Each row was made from one small tree. The marks that hang from a mark follow it in brackets, in the order of their numbers. Every link used is in the known rows. Write each row's tree.
Known rows
K_693[K_245 K_691[K_268]]: [ -8.9  -0.4   1.9  -8.0  10.5   8.9 -16.3 -20.0 -14.5  26.6   7.5  -9.8
   9.9  21.4  13.0  15.7  15.9 -18.4  25.2 -13.3   4.1]
K_245[K_572 K_693[K_691[K_268 K_470]]]: [-17.4  -9.7  13.3   3.2  43.9  -8.2 -24.7  -4.6  18.4  12.0  23.9 -16.2
  35.1   0.3  -0.6  -2.2  18.8 -16.7  24.2 -19.4 -22.0]
K_729[K_691[K_268 K_470 K_693[K_245] K_962[K_437]]]: [  8.3   2.4  24.5  -8.8 -17.2  24.0  25.4  -9.6  -2.2 -15.0  28.6   4.9
  19.3  -3.8  80.3  -8.3  24.6 -10.4 -19.1  -1.6 -26.8]
K_693[K_245 K_691[K_268 K_962]]: [ -4.6  -1.9   7.7  -1.3   0.5  19.9  -5.7  -3.0 -14.5  20.4  12.3 -15.4
  11.7  10.7  28.5  21.4   7.8 -17.0  11.6  -3.9  -0.2]
K_470[K_691[K_268 K_693[K_245] K_729]]: [ -3.9  17.3  -4.8 -13.6  -6.1   5.7  -7.1 -17.9  -9.9  -0.8  18.3  -0.7
  12.9  10.2  13.9  -2.8  17.2 -18.0  -8.1  -4.6  -7.1]
K_268[K_691[K_693]]: [  5.9  -3.0  -3.1  -4.9   7.6  -4.9   1.0  -8.5  -8.8  18.5  10.6  -7.1
  32.8   5.2  25.1  -1.8  15.9  -7.9  13.3 -13.4 -11.6]
K_470[K_691[K_268]]: [ -1.2  -1.3   0.0  -4.7  16.4   1.6 -10.1 -16.1 -12.6  16.2  11.5  -5.1
  17.4   1.9  21.8  -0.4  14.4 -27.8  17.8 -17.2  -4.2]
K_437[K_962[K_691]]: [-13.1  -9.5   4.3  -6.1  32.2  20.0   2.7  -2.8  -8.1  27.3  -7.7   2.3
  36.9   3.2  24.9   5.5  11.4 -16.9  37.4 -15.9  18.1]
K_470[K_691[K_268 K_693 K_729]]: [  5.5  14.5  -6.4  -9.8  -6.2  -1.5  -8.9  -9.6  -7.6  -8.3  21.8   3.9
  19.3  -0.4  18.9  -9.1  15.9 -19.4  -7.6  -9.3 -12.5]
K_268[K_691[K_470]]: [ 10.2  -0.3   0.9 -12.2  16.8   2.5   7.4  -7.4  -4.0  19.7  14.8 -17.8
  28.1  -2.2  43.9   0.5  12.4 -17.8  15.7 -14.9 -11.1]
K_729[K_691[K_268]]: [  8.6 -17.4   7.2  -8.3  11.0   2.8  -1.3 -23.8 -22.5  21.8   8.4  11.8
  25.7   8.9  45.1  -3.4  34.4 -23.2  35.5 -24.4 -11.1]
K_470[K_691[K_268 K_693 K_729 K_962[K_437]]]: [  7.4  20.0   2.0  -5.6 -23.2  14.9   3.1  12.8  -2.9 -23.0  29.8  -1.4
  15.0 -17.1  56.6 -11.0   8.7 -17.7 -31.3  -1.3 -13.6]
K_437[K_962[K_691[K_268 K_693[K_245[K_572]] K_729]]]: [-19.4   0.2  11.5  -5.5  20.1  13.2   1.4   2.1   9.9   4.4   4.1   8.6
  29.3  14.6  -4.4  -2.5  14.5  -8.0  13.4  -2.5  -4.7]
K_962[K_437 K_691[K_268 K_693 K_729]]: [  5.0  18.7   3.3 -15.8  -7.4  16.9   7.9   3.9  10.7 -27.5  20.8   7.4
  22.6  -2.9  42.2 -11.5  19.2 -16.7  -5.7 -14.4  -8.1]
K_470[K_691[K_268 K_693 K_729 K_962]]: [ 10.0  13.1  -0.7  -3.2 -15.9   9.7   0.9   7.9  -7.1 -14.4  26.6  -2.1
  21.2 -11.7  35.4  -3.3   8.1 -18.3 -21.3   0.1 -16.9]
K_962[K_437 K_691[K_268 K_693[K_245] K_729]]: [ -4.2  21.1   4.5 -19.0  -6.9  24.0   9.9  -4.6   8.7 -20.3  17.1   2.9
  16.1   7.5  37.7  -5.2  20.4 -15.1  -6.4  -9.0  -2.4]
K_245[K_693[K_691[K_470 K_729 K_962[K_437]]]]: [ -3.1  13.0  -0.9 -10.0   5.1  20.1 -13.2  16.3   1.9  -3.3  30.2 -21.7
  30.4 -22.3  62.7   1.2  13.4 -16.4  -4.7 -12.1   1.9]
K_962[K_437]: [  4.5   2.1  -5.5 -15.6  11.7  10.6  10.1 -23.2 -12.1  16.4   8.2   3.1
  24.1  -8.2  44.0  -2.9  21.1 -21.0  19.8 -27.3   8.1]
K_245[K_572 K_693[K_691]]: [-28.6 -16.0   1.4   1.6  48.2  -8.4 -30.6 -12.1   4.0  32.9   8.7 -16.6
  41.0   4.3  -0.5   3.4  22.7 -14.1  43.5 -25.5   0.4]
K_470[K_691[K_268 K_693]]: [  0.1   3.5   2.1  -1.4   6.3  -2.9  -5.7 -16.5  -5.8   1.1  17.2   2.1
  22.4   2.3  14.3  -6.5  13.8 -18.0   1.3 -11.4 -14.7]
K_437[K_962[K_691[K_470 K_693[K_245] K_729]]]: [-10.1  13.2   5.0 -17.8  11.2  26.3  13.0  -3.3   4.6  -1.4   8.0   2.7
  32.6   4.1  28.5   0.6  10.4  -8.9   2.2  -0.5   7.2]

Which tree is each row?
[ 30.5  25.2   8.1 -12.3 -30.0  18.1  29.8  12.6  10.4 -44.0  43.5   6.5
  21.7 -27.6  55.5 -12.2   9.3 -13.5 -45.6  -0.4 -33.0]
K_691[K_268 K_470 K_693 K_729 K_962[K_437]]
[ -3.0  -0.6   3.6  -7.9  17.3  18.5  -2.5  10.8  -5.3  10.0   3.1   6.6
  28.8   2.8  17.7   0.7  12.6 -20.0  23.0 -11.6   7.2]
K_437[K_962[K_691[K_268 K_729]]]
[ 28.9  20.0   6.3 -15.0 -18.4  23.3  26.7  13.0   3.2 -26.2  36.9  -2.2
  17.3 -27.5  63.1  -5.2   9.8 -24.0 -28.1  -6.7 -21.0]
K_691[K_268 K_470 K_729 K_962[K_437]]
[ -5.4  -4.0   9.5  -3.1  17.6  -5.3  10.9 -31.5   4.2   9.1  13.1   8.1
  25.1  15.3 -21.1   0.2  21.2  -9.8  10.8 -11.3 -25.1]
K_691[K_268 K_693[K_245[K_572]]]
[ 11.5  14.5  -5.6 -15.8  -8.4   5.1   7.5 -21.6 -10.2  -3.2  19.6  10.2
  19.1  10.2  -1.9   0.7  22.7 -13.0  -5.1  -8.3 -14.4]
K_691[K_268 K_693[K_245] K_729]
[ 14.1  14.6  -2.1 -16.5  -3.5   4.7 -13.4  -1.1  -2.0  -6.3  27.6  -5.8
  15.0  -0.7  34.2   1.9  12.3 -22.6   3.8 -12.8 -10.1]
K_693[K_691[K_268 K_470 K_729]]
[  9.3  23.6   3.7 -17.0 -23.5  22.1  21.7  12.8   4.0 -12.8  29.5 -18.8
  19.0 -10.9  73.4  -3.3   8.6  -5.6 -34.0   5.6 -14.5]
K_268[K_691[K_470 K_693[K_245] K_729 K_962[K_437]]]
[-20.6   0.6   6.3 -14.7  26.7   6.2  -5.5 -29.5   5.5  24.3  10.0 -16.6
  20.0  15.2  20.6  11.2  13.8 -15.1  25.7 -12.0   0.6]
K_693[K_245[K_572] K_691[K_470]]
[ -2.2  14.6  -6.4 -24.3   6.7  25.3   7.2  -4.4  -0.8  -2.8   8.5  -2.6
  24.7  -5.9  60.0  -2.6  20.4 -24.1  18.4 -22.4  16.7]
K_962[K_437 K_691[K_729]]
[ -0.8  15.4   9.4 -17.6   8.6  22.1  22.1 -10.7  19.0 -22.7  19.3  -1.3
  31.5  -9.4  60.3  -9.3  13.8 -13.9  -3.7 -14.8  -5.4]
K_962[K_437 K_691[K_470 K_693]]
[ -4.9  12.8  11.6 -12.3   8.0  23.3  11.1   3.8   8.5 -10.7  14.0   5.2
  26.7   6.5  18.1  -2.2  10.2 -10.5  -5.0   1.8  -5.8]
K_437[K_962[K_691[K_268 K_470 K_693[K_245] K_729]]]
[ 20.2  28.1  10.0 -15.8 -29.6  25.6  31.4   4.3   8.3 -35.7  39.3   1.0
  14.5 -16.2  50.3  -4.9  11.0 -11.8 -46.2   5.1 -26.7]
K_691[K_268 K_470 K_693[K_245] K_729 K_962[K_437]]
[-13.9  -0.6   4.2  -3.8  27.1   5.3 -15.9  10.4  12.8   6.8  26.4 -23.4
  40.1 -13.9  27.5   3.2  14.6 -14.7  11.1 -11.2 -10.5]
K_245[K_572 K_693[K_691[K_470 K_729 K_962]]]
[ 10.3  12.2  -0.1  -8.2 -19.5  17.4 -10.1  19.4  -8.2  -6.3  24.9  -6.9
  10.6 -10.9  59.6   3.1   9.0 -19.9  -6.3  -9.6  -1.5]
K_693[K_691[K_268 K_729 K_962[K_437]]]
[ -7.3  13.4  -6.0 -21.9   5.8  22.0  10.4 -19.1  -2.8   0.1   6.8  -0.9
  30.0  12.3  23.7   7.3  20.3 -13.6  13.0 -10.3   8.1]
K_962[K_691[K_693[K_245] K_729]]
[ -7.2  11.4  11.5  -0.9 -10.5  19.5   8.2  -2.8  -3.2  -6.2  21.0  -8.1
  11.0  -4.4  46.8  -1.9   8.0 -14.4 -23.4   1.5 -10.1]
K_470[K_691[K_268 K_693[K_245] K_962[K_437]]]
[  2.6  11.1   6.5 -11.5  -5.2   9.6  19.8   6.8   9.9  -2.9  25.4 -19.3
  28.1  -2.8  39.2   1.1   8.9  -5.1 -17.7   6.5 -24.9]
K_268[K_691[K_470 K_693[K_245[K_572]] K_729 K_962]]
[  7.8   7.4  12.6  -1.8 -14.6  20.9  24.8  -4.9  -3.1  -8.7  22.9   2.8
  17.1  -5.3  33.2   1.6  12.6  -9.7 -21.2  -2.1 -18.4]
K_691[K_268 K_693[K_245] K_962[K_437]]
[ 14.3  15.1  19.2  -6.9 -14.6  24.0  34.6  -4.9   9.8 -24.7  33.7  -1.0
  17.3 -12.6  46.1  -2.2   8.7 -10.2 -36.8   2.9 -29.1]
K_691[K_268 K_470 K_693[K_245] K_962[K_437]]
[ -7.5 -10.5  11.2  -0.4  28.9  18.0   0.1   5.0  -3.2  18.3  -1.1   5.3
  30.9   5.0  14.6   2.8  10.7 -18.8  30.8 -13.7   5.1]
K_437[K_962[K_691[K_268]]]
[ 12.9 -10.8  11.1 -12.5   3.8  19.5  21.5 -13.0 -15.8  11.5  16.3  -1.4
  34.2 -10.5  83.0   1.8  23.8 -20.5  16.8 -13.6 -10.5]
K_729[K_691[K_470 K_962]]
[ -3.1   4.4   0.8  -7.2  -3.6   6.8  10.4   6.2  -1.4  11.1  15.0 -16.3
  28.0   3.5  28.9   4.3  12.8  -4.1  -4.4   2.2 -15.3]
K_268[K_691[K_693[K_245[K_572]] K_729 K_962]]
[  1.8  28.5  10.2 -23.2  -8.3  26.9  18.9  -4.1  19.6 -34.5  27.6  -0.7
  16.4   0.5  47.9  -8.5  17.0 -15.6 -20.5  -4.9 -11.9]
K_962[K_437 K_691[K_268 K_470 K_693[K_245] K_729]]
